Every row comes from one small tree of marks. Brackets hold a mark, then the marks that hang from it, in the order of their numbers. Every link used is in the known rows. Which tree was each row made from?
Known rows:
[q_222 q_239 q_426 q_675]: [ 19.3  -0.2 -21.2 -21.3 -50.4  -8.8  -4.0  32.9 -13.3 -17.1  26.5  10.2
   1.4  16.8 -36.6 -12.4  -4.6 -12.3   3.2   2.8 -50.1  -2.2 -40.8   1.2]
[q_222 q_239 q_426 [q_675 q_931]]: [ 19.0 -10.9 -19.0 -22.0 -48.2   5.7   1.9  15.1  -5.3 -10.7  27.1   6.8
   4.1  10.0 -36.1 -21.7 -10.0  -1.0   8.7 -18.0 -44.7  -6.2 -49.5   9.9]
[q_675 [q_222 q_239 q_426] [q_931 q_74]]: [ -2.1   0.6  -8.8 -12.6 -10.1  28.0  -7.9 -25.9  14.0  -5.3  20.6 -40.6
  -0.7  -2.3 -13.7 -36.1 -16.2 -35.6  26.4 -24.1 -34.1   4.8   0.6   2.4]
[q_936 [q_222 q_239]]: [ -5.5 -18.1  20.0 -12.9 -27.7 -15.7 -13.5 -15.7  -4.9  -6.8  11.3  15.9
  10.5 -42.6 -22.6 -10.5 -13.4 -20.5  18.0  10.2 -20.3   0.5  14.0   1.9]
[q_426 [q_931 q_74 [q_675 q_222]]]: [-27.0 -13.7 -12.2   8.6  13.0 -10.9   0.7 -20.2  44.8  24.5   5.8 -51.1
  12.8 -17.2  16.8  -6.9  -6.6 -41.4  -4.4   6.7  -3.4   7.9   1.9 -25.9]
[q_426 [q_931 [q_675 [q_222 q_239]]]]: [-27.4 -16.9  -8.8   4.3   5.5 -30.4  -5.9   2.9  25.6  21.5  16.8 -37.6
  17.2  -5.1 -12.1  -0.7  -4.7 -11.3 -10.8  11.5  -1.0   7.6  -6.2 -19.9]
[q_936 [q_222 [q_426 [q_931 q_74 q_675]]]]: [  0.3 -29.1   3.4  19.0 -36.7  -7.1 -15.6 -34.3  33.5   1.0  -5.4   3.9
   2.4 -26.1   0.2 -12.4 -16.5 -27.1  22.4  32.1 -27.4   9.5  -7.0 -22.5]
[q_222 q_239 [q_426 q_931]]: [ -6.1 -12.6 -11.5   5.4 -26.9 -25.2 -23.1  16.6   2.9  -3.5  17.4   0.9
   6.5  -4.3 -19.8 -15.6  -2.0  -2.1 -11.3  -2.1 -31.6   6.2 -18.8   4.9]
[q_931 q_74 [q_426 [q_222 q_239]] q_675]: [-26.7   2.2   9.4   6.4  -3.5  11.1 -17.2  11.2  15.0  15.4   5.7 -19.5
  -1.8  -5.4  -4.2 -10.8 -22.5 -30.6  -1.2  14.4   4.5  13.2  -1.8 -15.5]
[q_936 [q_222 q_239 [q_675 [q_931 q_426]]]]: [  3.3 -27.1  11.8  -9.1 -49.1  -2.0   0.6  -4.5 -14.6  -4.1  13.5  19.1
   8.9 -24.3 -34.8 -10.6 -19.4  -6.4  21.7  -4.8 -16.7  -3.0 -16.9   0.5]
[q_219 q_337 [q_679 [q_222 q_426]]]: [ 13.8 -32.7 -31.9  20.5 -25.0 -24.0 -49.2  21.5 -13.9 -11.5  -7.6  21.4
  -1.7   5.5  24.0 -23.1 -10.6  -1.3 -17.0  34.8 -51.9   1.9   1.6   5.2]
[q_679 [q_222 q_239 [q_426 q_931] q_675]]: [  5.8 -24.9 -28.7   1.9 -28.5 -48.3 -16.9  25.1  -8.5 -19.0  18.5   2.4
  14.2   4.2 -25.3  -3.1  16.4  -5.0 -18.2  10.7 -22.5  10.2 -36.4  -5.8]
[q_222 q_239 [q_426 q_931] q_675]: [ 12.0 -14.3 -28.9   0.3 -43.2 -30.2  -1.6  36.1  -8.8 -11.6  23.5  -0.5
  11.8   8.6 -32.8 -10.7   2.1   1.1 -11.2  -5.9 -36.2   4.0 -46.6  -3.6]
[q_426 [q_222 q_675] q_931]: [ -9.6  -7.1 -13.9   6.6  -4.3 -29.8  21.6  38.5  16.8 -21.5  -6.5 -14.7
  29.6 -35.0  -1.7 -10.1   3.1  -2.1 -17.3 -18.0   7.1  14.9 -21.0 -13.7]
[q_936 [q_222 q_239 q_426 q_675]]: [ 21.4 -19.9  -3.2  -7.1 -61.4 -13.8  -6.5   3.8 -12.0 -23.6  14.7  24.1
   5.4 -11.3 -40.2 -12.0 -13.9 -13.3  26.9  20.7 -42.6   2.8 -20.8  -8.4]
[q_219 q_337 [q_679 q_222]]: [  4.2 -34.2 -25.5  12.4  -8.9 -27.8 -41.8  18.7 -14.4  -3.8  -6.3  15.4
   6.0 -11.7  29.8 -19.7  -8.2  -5.2 -23.9  25.0 -36.2  -1.9  11.7   7.8]
[q_219 q_337 [q_679 [q_222 q_426 q_675]]]: [ 25.0 -34.4 -43.9  16.7 -36.4 -26.3 -36.4  33.4 -21.2 -16.5  -3.9  20.3
   2.4  13.3  15.4 -18.6  -9.0   1.0 -17.3  32.4 -53.8   0.1 -16.2  -0.1]
[q_219 q_679]: [ -2.6  -7.5   0.7  -8.5  -9.9   5.3 -21.7   7.7  21.0   1.5  -8.8  13.0
  16.7 -21.8  25.8 -13.3 -16.2 -18.4   1.5   8.5 -43.2  -8.8  20.4   0.3]
[q_931 q_74 q_675]: [-16.5  -4.1   1.5 -17.9   3.6  17.2  -4.5 -33.9  46.6  29.1   7.0 -25.8
  -1.9 -18.9  22.9  -8.5 -15.7 -55.7   4.4  16.5 -19.0  -4.8  -1.7 -13.7]
[q_426 [q_222 q_239] q_931]: [-24.7  -7.6  -1.1   9.9  11.4 -39.1  -1.8  32.5   7.5 -14.4   6.3 -17.7
  30.7 -44.7 -12.5 -17.9   2.0   9.4 -23.0 -24.2  14.4  17.5  -0.2   0.6]
[q_222 q_239 [q_426 [q_931 q_74]] q_675]: [ 10.3 -13.5 -32.2   2.9 -37.5 -20.1   0.7  23.4  -2.6  -7.3  24.1 -14.2
  11.0  -1.2 -19.8 -18.2   1.2 -14.5  -9.3 -14.9 -35.7   4.6 -42.1  -5.3]
[q_675 q_222]: [-12.4  14.0   0.7 -24.0  -4.9   4.2  -2.7  -0.4  13.9  -8.3   3.0 -26.0
   2.0  -2.5  -3.0  -8.9  -6.5 -49.6  15.1  10.5 -28.1   3.4  20.5 -12.3]
[q_931 q_74 q_426 [q_675 [q_222 q_239]]]: [-27.9   2.7   1.8  -0.6  -8.5  16.2 -20.3  -4.1  11.0  28.3  15.6 -38.9
 -10.4  19.9  -9.9  -4.6 -22.0 -51.4  11.4  26.2 -11.4   8.7   7.1 -23.2]

Write each row's tree:
[-15.4  -2.2   2.5 -25.1   0.7  10.5  -0.6 -12.3   5.8   0.5  22.8 -32.3
  10.1 -11.3 -22.0 -23.1 -13.4 -19.8  15.9 -25.9 -16.6  -0.6   9.1   6.7]  [q_675 [q_222 q_239] q_931]
[-12.0   7.7   4.2  -6.7 -30.2  -4.2  -5.5  53.1 -19.0 -15.6   1.0   9.5
   4.9  -1.6 -25.2  -5.9 -10.6 -11.2  -6.0  -0.7  -6.3  10.3 -12.4  -2.7]  [q_931 [q_426 [q_222 q_239 q_675]]]
[ -9.5 -17.6 -16.2  10.2 -17.3 -16.8 -21.4  -1.8  19.9  13.7  22.5 -18.8
   4.8  -1.9 -11.6 -16.2  -8.2 -12.7  -9.5   6.7 -26.7   6.6 -23.4  -7.0]  [q_222 q_239 [q_426 [q_931 q_74 q_675]]]
[-11.4  10.2  -0.7  -1.1 -18.9  10.0  -2.0  33.3 -11.0 -10.6   1.5 -11.9
   1.8 -16.7  -5.6 -17.0 -11.2 -36.5  -2.4 -15.2  -6.2  11.7  -6.3  -4.9]  [q_931 q_74 [q_426 [q_222 q_239 q_675]]]
[ 22.0  -7.4 -17.4 -20.8 -50.8  21.2   7.6   3.5  16.9 -11.4   4.1  11.8
  -2.1   9.9 -11.4 -17.1 -11.1 -19.1  15.4  -6.1 -48.9  -7.4 -47.1   0.1]  [q_222 q_426 [q_675 q_931]]
[-20.8   2.8   5.6  -8.5  -8.3  42.3  -3.9 -23.7  18.6   9.8  -2.5 -33.9
  -8.1  -4.0  10.0 -21.1 -19.9 -53.5  23.4 -19.1 -15.3   2.9  13.7  -5.4]  [q_675 q_222 [q_931 q_74 q_426]]
[-26.3   1.7  15.4   3.1 -16.9   7.1 -17.1  23.0  19.9   9.6  -9.3   3.4
  -3.2   9.1  -6.5   2.5 -21.4 -16.8  -0.5  37.0   1.7  12.0  -7.2 -19.3]  [q_931 [q_426 q_222] q_675]
[-10.3  -7.2 -19.3   9.5   7.4 -31.6  19.8  31.8   5.6 -16.4  11.1 -34.8
  32.7 -47.8  -6.5 -23.3   3.0  -8.3 -20.4 -39.5  11.3  16.0 -17.1  -7.0]  [q_426 [q_222 q_239 q_675] [q_931 q_74]]
[-24.2  10.1  16.3  -2.7 -18.9  -0.5 -19.4  41.2 -11.9 -10.1  -2.7   9.8
   0.3  -9.2 -16.1  -8.4 -12.4 -13.9  -5.0   2.0  -2.7  11.8   5.3   3.3]  [q_931 [q_426 [q_222 q_239]]]
[-27.4 -14.8 -12.6   8.1  15.2 -18.3  -2.2 -14.3  33.0  25.7  16.7 -53.9
  16.1 -18.3   3.6 -10.0  -5.7 -32.2  -8.6   0.5  -0.5   9.4   0.7 -21.6]  [q_426 [q_931 q_74 [q_675 [q_222 q_239]]]]
[-17.9  -6.9  13.0 -12.2 -15.2  43.5  -7.6 -26.3  23.9  20.4  -6.8  -3.9
  -9.1 -22.4  24.1 -21.7 -18.4 -44.1   7.9 -26.9 -15.3  -6.4  -1.2   9.4]  [q_675 [q_931 q_74 q_426]]
[ -0.4   8.2  -4.7 -20.1 -10.4 -17.2  12.9  43.0  -9.2 -28.4  13.6  -6.8
  23.0 -24.9 -27.1 -16.1  -2.9  -4.6  -4.4 -16.1  -7.6   8.4 -15.1   0.1]  [q_426 [q_222 q_239 q_675]]
[  2.3 -36.7 -26.9  12.5  -7.3 -37.7 -46.5  25.8 -27.9  -3.8   7.6  11.8
  10.1 -12.4  13.8 -22.5  -7.4   6.6 -27.8  17.0 -33.1  -2.6  10.3  14.2]  [q_219 q_337 [q_679 [q_222 q_239]]]
[-25.7   4.2  10.8   7.2  -5.7  20.8 -13.7   2.4  28.9  15.0  -9.5 -16.8
  -5.5  -5.5  11.9  -7.0 -23.2 -41.4   3.2  22.5   1.4  13.0  -0.5 -21.5]  [q_931 q_74 [q_426 q_222] q_675]
[ 23.1 -16.2  -0.8  -6.7 -63.9  -1.5  -1.4  -6.3   6.5 -24.2  -2.9  26.8
   0.7 -10.8 -20.7  -9.1 -14.0 -26.6  32.9  29.1 -46.7   1.9 -20.3 -15.9]  [q_936 [q_222 q_426 q_675]]
[ 13.6 -30.3  -8.2   9.2 -55.3 -30.0  -4.5   6.4  -7.4 -17.8  13.6  15.4
  13.1 -17.5 -36.6 -10.9  -9.3  -1.1  14.8  12.7 -31.5   7.1 -27.0 -13.1]  [q_936 [q_222 q_239 [q_426 q_931] q_675]]
[-27.1 -10.9  -4.5  18.1  21.9 -16.3   6.0  -0.7  47.4   5.8  -6.2 -38.8
  22.9 -43.6  18.1 -15.1  -7.8 -18.6 -14.7  -4.5  17.0  17.0  -4.5 -20.9]  [q_426 q_222 [q_931 q_74 q_675]]
[ 15.3 -42.2 -36.0   8.4 -18.3 -21.0 -24.0  20.0 -15.8  -4.0  -1.8  12.7
  11.0  -7.9  22.7 -21.2 -10.8   4.6 -19.3   8.6 -36.0  -6.5 -10.5   6.8]  [q_219 q_337 [q_679 [q_222 [q_675 q_931]]]]
[ -7.0   5.0 -16.1   4.2 -13.4   1.4  -9.1  -4.8  25.0 -10.4   0.7 -36.1
  -0.4   4.4   2.7 -18.0  -4.1 -46.0  13.3   9.3 -34.5  12.9   4.7 -18.8]  [q_675 [q_222 [q_426 [q_931 q_74]]]]
[ -6.7 -13.9 -14.3  12.1 -20.3  -0.3 -15.0 -14.0  43.7  12.7   0.3 -13.5
  -1.5  -1.5  13.6 -12.8  -9.5 -30.6  -2.2  17.7 -31.5   5.6 -21.4 -16.6]  [q_222 [q_426 [q_931 q_74 q_675]]]
[-25.7  -3.6   8.4  -2.0 -16.1  26.2 -19.2 -14.2  29.2  36.4  -2.2 -11.5
 -14.5   4.8  17.8  -1.5 -20.7 -55.1   2.8  27.5 -14.6   0.4  -4.9 -17.8]  [q_931 q_74 q_426 q_675]
[  8.3 -19.5   5.5 -17.6 -41.2 -18.8   3.9  -0.8 -12.7 -13.4  16.4  15.0
  14.6 -32.9 -32.9  -7.0 -10.8 -17.2  18.2   7.0 -25.2  -1.4  -9.2  -5.6]  [q_936 [q_222 q_239 q_675]]
[ -9.0   3.2 -11.4  -8.3  -4.2  11.3 -13.8 -20.3  27.1  12.4  23.7 -46.3
  -4.1  12.9 -11.5 -15.9 -17.4 -48.5  17.6  25.2 -31.0   6.6  -1.2 -23.0]  [q_931 q_74 [q_675 [q_222 q_239 q_426]]]
[ -0.7   1.1  -5.4 -18.6  -2.4   1.7  18.8  18.9   2.1 -21.0  14.4 -18.9
  22.5 -39.0 -16.4 -28.0  -7.6  -8.8   0.3 -40.5  -2.9   6.2 -17.6   5.9]  [q_426 [q_222 q_239 [q_675 [q_931 q_74]]]]
[-11.6 -28.4 -14.5   8.4 -12.1 -45.5 -34.1   4.4   9.4  -2.0  18.1  -1.9
   8.9   2.5 -18.8  -2.2   8.1  -3.5 -17.5  28.8 -14.3  12.0 -22.1  -7.3]  [q_679 [q_222 q_239 [q_426 [q_931 q_675]]]]
[-25.7   3.0   7.7  -4.2 -21.2  12.0 -20.7   9.2  17.0  22.0   1.2 -15.7
 -11.4  35.4 -12.6   8.8 -22.3 -36.7  11.9  48.8 -15.4   6.8   1.8 -28.1]  [q_931 q_426 [q_675 q_222]]
[  0.1 -14.3 -14.6 -25.2 -13.8 -36.4  -8.7  17.3 -13.2 -12.2  22.1   1.0
  15.9 -11.5 -21.2  -0.3  14.1 -21.1 -13.3   6.1 -15.6   1.1 -19.9   1.8]  [q_679 [q_222 q_239 q_675]]
[  8.9 -27.1   5.2 -14.8 -33.8   0.8   9.8 -24.7  -1.6  -5.2  17.8   1.6
  14.8 -45.0 -22.2 -21.2 -15.4 -20.4  24.4 -18.5 -19.4  -4.5 -12.4   1.0]  [q_936 [q_222 q_239 [q_675 [q_931 q_74]]]]
[ -8.4  -5.4 -18.0  10.5   5.0 -18.8  24.9  22.3  23.1 -17.4  -6.7 -31.8
  27.6 -48.3  12.7 -20.2   1.8 -22.1 -14.9 -29.8   6.9  15.2 -16.2 -15.3]  [q_426 [q_222 q_675] [q_931 q_74]]
[  8.2 -16.8  12.6  -2.8 -47.1  -9.2 -24.3 -12.2  -2.9 -17.5   9.7  24.2
   1.5 -21.8 -30.5 -16.1 -15.8 -15.8  25.8  23.3 -38.8   4.5   0.3  -2.4]  [q_936 [q_222 q_239 q_426]]
[ -6.1 -19.0 -15.2   9.9 -11.0 -24.8 -27.0 -11.5  23.6 -10.3  -3.6  -5.0
   3.7 -13.8  15.5  -9.0  12.4 -35.3 -10.2  16.4 -22.7  11.2  -9.5  -8.0]  [q_679 [q_222 [q_426 [q_931 q_74]]]]
[ -6.1 -20.3 -13.1   6.2 -17.9 -32.1 -29.4  -0.5  17.8 -11.8  -4.3   5.9
   5.0  -6.4   5.9  -4.1  13.0 -21.9 -12.1  24.2 -22.0  10.8 -13.2  -6.8]  [q_679 [q_222 [q_426 q_931]]]
[-29.0 -12.7  -6.1  17.2  24.1 -29.3   1.4   9.6  28.2   6.1  11.8 -42.2
  28.3 -43.7  -2.6 -19.7  -6.5  -4.7 -20.7 -14.3  21.0  18.7  -6.0 -13.5]  [q_426 [q_222 q_239] [q_931 q_74 q_675]]
[ -8.9   1.1  -6.6 -12.8 -15.5  -3.9 -18.1   1.0  18.8   7.4  23.5 -25.6
  -1.2  27.3 -30.5  -5.1 -17.0 -23.3  14.8  40.1 -31.6   5.5  -7.3 -21.1]  [q_931 [q_675 [q_222 q_239 q_426]]]
[-21.5  -4.5  17.0  -8.7 -14.7  19.5 -10.0   9.5   4.3   0.5  -0.7   6.0
   3.4 -19.3  -9.4 -20.5 -19.4  -4.2   2.0 -24.9  -0.5   4.2  -4.5  12.5]  [q_675 [q_931 [q_426 [q_222 q_239]]]]
[ -5.3 -23.0  -8.5 -17.3 -21.2 -20.0 -11.8  13.9 -14.6  -3.1  18.1   6.4
  10.4  -4.8 -22.9  -2.4   6.0 -10.2 -10.8  -6.6  -7.8   0.4 -25.7   6.0]  [q_679 [q_222 q_239 [q_675 [q_931 q_426]]]]
[-26.6 -14.2  -8.1   4.7   4.3 -23.2  -2.7  -4.3  37.9  21.3   5.2 -34.4
  14.5  -5.4   0.2   1.1  -6.1 -21.4  -8.1  18.0  -3.8   7.5  -3.9 -25.0]  [q_426 [q_931 [q_675 q_222]]]
[ 21.5 -26.8  -0.4  -7.8 -59.6  -2.2  -1.5 -10.5  -5.4 -18.0  15.7  20.8
   6.8 -16.4 -39.6 -19.0 -18.1  -3.2  30.2   2.1 -37.5  -0.3 -28.2  -1.8]  [q_936 [q_222 q_239 q_426 [q_675 q_931]]]
